What can hang from each mark
k_653: k_926
k_610: k_179
k_470: k_179 k_503
k_926: k_179 k_653
k_796: k_470
k_503: k_179
k_153: k_653
k_179: k_470 k_610 k_926

Each row was made from one small tree. The marks that hang from a mark follow it in brackets, in the order of their numbers. Every link used is in the known rows. Write each row's tree.
Known rows
k_179{k_470{k_503} k_610 k_926{k_653}}: [-0.51 -0.29 -0.11 -0.09  0.45  0.07 -0.09  0.06 -0.38 -0.17 -0.14 -0.51
 -0.10  0.01  0.20  0.01  0.77]
k_926{k_179{k_470{k_503} k_610} k_653}: [-0.02 -0.08 -0.04 -0.05  0.63 -0.26 -0.01  0.19 -0.31 -0.14 -0.13 -0.34
  0.03  0.11  0.18  0.21  0.55]
k_610{k_179{k_470 k_926}}: [-0.36 -0.25 -0.07 -0.04  0.10  0.22 -0.13  0.06 -0.28 -0.16 -0.17 -0.54
 -0.22  0.26  0.28 -0.02  0.20]
k_179{k_926}: [-0.46 -0.18 -0.10  0.05  0.10 -0.02 -0.02 -0.06 -0.22 -0.12 -0.19 -0.29
 -0.20  0.01  0.22 -0.13  0.07]
k_503{k_179{k_470 k_610 k_926}}: [-0.41 -0.28 -0.05  0.04  0.12  0.39 -0.15 -0.20 -0.28 -0.14 -0.21 -0.40
 -0.21  0.14  0.14  0.10  0.39]
k_179{k_610}: [-0.18 -0.21 -0.07  0.13  0.27 -0.03  0.01 -0.02 -0.27 -0.09 -0.20 -0.16
 -0.13  0.05  0.05 -0.03  0.19]
k_179{k_470}: [-0.26 -0.25  0.04 -0.17  0.16  0.05 -0.12 -0.02 -0.11 -0.04 -0.16 -0.29
 -0.02  0.09  0.22  0.09  0.25]
k_153{k_653{k_926{k_179{k_470}}}}: [-0.20 -0.08 -0.08 -0.09  0.26 -0.40  0.22 -0.02 -0.21 -0.08 -0.19 -0.44
  0.24 -0.03  0.18 -0.05  0.15]
k_610{k_179{k_470{k_503}}}: [-0.10 -0.29 -0.09 -0.26  0.11  0.16 -0.13  0.27 -0.17 -0.07 -0.08 -0.46
 -0.28  0.24  0.24 -0.01  0.06]
k_796{k_470{k_179{k_610} k_503}}: [-0.19 -0.27 -0.22  0.02  0.25  0.14 -0.31  0.30 -0.22 -0.04 -0.14 -0.27
 -0.49  0.09  0.14  0.06  0.06]
k_470{k_179{k_926}}: [-0.40 -0.16 -0.11  0.10  0.01  0.01 -0.11 -0.10 -0.19 -0.15 -0.25 -0.37
 -0.38  0.14  0.23 -0.12  0.00]
k_470{k_179}: [-0.17 -0.13 -0.06  0.01  0.04 -0.04 -0.10 -0.05 -0.08 -0.08 -0.22 -0.23
 -0.34  0.14  0.18 -0.04 -0.12]
k_610{k_179{k_926}}: [-0.30 -0.17 -0.15  0.07  0.08  0.12 -0.03  0.11 -0.26 -0.17 -0.17 -0.41
 -0.34  0.20  0.23 -0.15 -0.07]
k_179{k_470{k_503} k_610 k_926}: [-0.48 -0.43 -0.14 -0.03  0.27  0.10 -0.10  0.03 -0.41 -0.12 -0.15 -0.54
 -0.14  0.08  0.17 -0.04  0.63]
k_796{k_470}: [-0.26 -0.14 -0.09 -0.05  0.24  0.08 -0.25  0.21 -0.09 -0.01 -0.13 -0.07
 -0.24 -0.01  0.21  0.11 -0.08]
k_153{k_653}: [-0.25 -0.15 -0.05 -0.08  0.15 -0.01  0.09 -0.05 -0.05  0.01 -0.20 -0.22
 -0.02 -0.08  0.17 -0.17 -0.14]
k_470{k_503{k_179{k_610 k_926{k_653}}}}: [-0.34 -0.15 -0.19 -0.10  0.21  0.21 -0.05  0.05 -0.22 -0.14 -0.11 -0.29
 -0.38 -0.02  0.14 -0.03  0.19]

Write each row's tree
[-0.40 -0.30 -0.27  0.10  0.24  0.17 -0.31  0.24 -0.33 -0.10 -0.17 -0.39
 -0.53  0.09  0.19  0.00  0.15]
k_796{k_470{k_179{k_610 k_926} k_503}}
[-0.12 -0.13 -0.12  0.08  0.36 -0.46  0.15  0.02 -0.40 -0.19 -0.17 -0.41
  0.14  0.11  0.08  0.10  0.46]
k_653{k_926{k_179{k_470 k_610}}}
[-0.53 -0.21 -0.02  0.06  0.47  0.06 -0.08 -0.11 -0.38 -0.20 -0.22 -0.44
  0.01  0.05  0.20  0.07  0.80]
k_179{k_470 k_610 k_926{k_653}}
[-0.44 -0.15 -0.02 -0.02  0.27  0.34 -0.14 -0.17 -0.24 -0.19 -0.19 -0.37
 -0.16  0.08  0.16  0.16  0.54]
k_503{k_179{k_470 k_610 k_926{k_653}}}
[-0.39 -0.14 -0.22 -0.09  0.33  0.33 -0.29  0.24 -0.20 -0.11 -0.09 -0.23
 -0.44 -0.05  0.18  0.12  0.17]
k_796{k_470{k_503{k_179{k_610 k_926{k_653}}}}}
[-0.13 -0.07 -0.10 -0.08  0.24 -0.48  0.12  0.04 -0.25 -0.15 -0.15 -0.38
  0.11  0.08  0.18  0.10  0.25]
k_653{k_926{k_179{k_470}}}
[ 0.01 -0.24 -0.09  0.02  0.44 -0.23 -0.02  0.16 -0.35 -0.09 -0.15 -0.39
 -0.02  0.19  0.15  0.15  0.37]
k_926{k_179{k_470{k_503} k_610}}
[-0.10 -0.20 -0.19 -0.06  0.36 -0.47  0.15  0.14 -0.40 -0.15 -0.11 -0.46
  0.06  0.08  0.10  0.07  0.46]
k_653{k_926{k_179{k_470{k_503} k_610}}}
[-0.39 -0.18 -0.21  0.06  0.30 -0.03 -0.07  0.07 -0.33 -0.19 -0.18 -0.43
 -0.43  0.07  0.16 -0.11  0.34]
k_470{k_179{k_610 k_926{k_653}} k_503}
[-0.42 -0.22 -0.17  0.27  0.26  0.19 -0.31  0.08 -0.32 -0.14 -0.24 -0.31
 -0.43  0.12  0.18  0.04  0.19]
k_796{k_470{k_179{k_610 k_926}}}
[-0.16 -0.20 -0.17 -0.08  0.35 -0.37  0.24  0.07 -0.33 -0.09 -0.15 -0.52
  0.16 -0.03  0.10 -0.09  0.32]
k_153{k_653{k_926{k_179{k_470{k_503} k_610}}}}
[-0.39 -0.12 -0.04 -0.09  0.27  0.17 -0.12  0.10 -0.25 -0.21 -0.16 -0.50
 -0.17  0.20  0.31  0.02  0.34]
k_610{k_179{k_470 k_926{k_653}}}
[-0.46 -0.08  0.01 -0.19  0.14  0.30 -0.17 -0.14 -0.09 -0.15 -0.17 -0.34
 -0.18  0.04  0.27  0.16  0.29]
k_503{k_179{k_470 k_926{k_653}}}
[-0.36 -0.32 -0.24  0.10  0.13  0.03 -0.08  0.04 -0.35 -0.14 -0.20 -0.46
 -0.47  0.13  0.14 -0.17  0.21]
k_470{k_179{k_610 k_926} k_503}
[-0.42 -0.17 -0.15  0.11  0.13  0.17 -0.33  0.11 -0.18 -0.10 -0.21 -0.29
 -0.44  0.10  0.27  0.04 -0.02]
k_796{k_470{k_179{k_926}}}
[-0.32 -0.27 -0.22 -0.06  0.07  0.25 -0.05  0.03 -0.25 -0.10 -0.12 -0.32
 -0.43  0.03  0.10 -0.08  0.07]
k_470{k_503{k_179{k_610 k_926}}}
[-0.01 -0.17 -0.01  0.16  0.44 -0.19 -0.02  0.01 -0.35 -0.12 -0.21 -0.33
  0.07  0.21  0.14  0.20  0.38]
k_926{k_179{k_470 k_610}}
[-0.50 -0.35 -0.05  0.12  0.27  0.11 -0.09 -0.13 -0.41 -0.16 -0.22 -0.48
 -0.05  0.11  0.16  0.02  0.64]
k_179{k_470 k_610 k_926}
[-0.13 -0.06 -0.17  0.12  0.34 -0.45  0.32 -0.02 -0.32 -0.11 -0.21 -0.35
  0.14 -0.05  0.06 -0.14  0.11]
k_153{k_653{k_926{k_179{k_610}}}}
[-0.18 -0.18 -0.18 -0.26  0.10  0.31 -0.31  0.30 -0.01  0.02 -0.06 -0.12
 -0.47 -0.02  0.20  0.13 -0.24]
k_796{k_470{k_503{k_179}}}
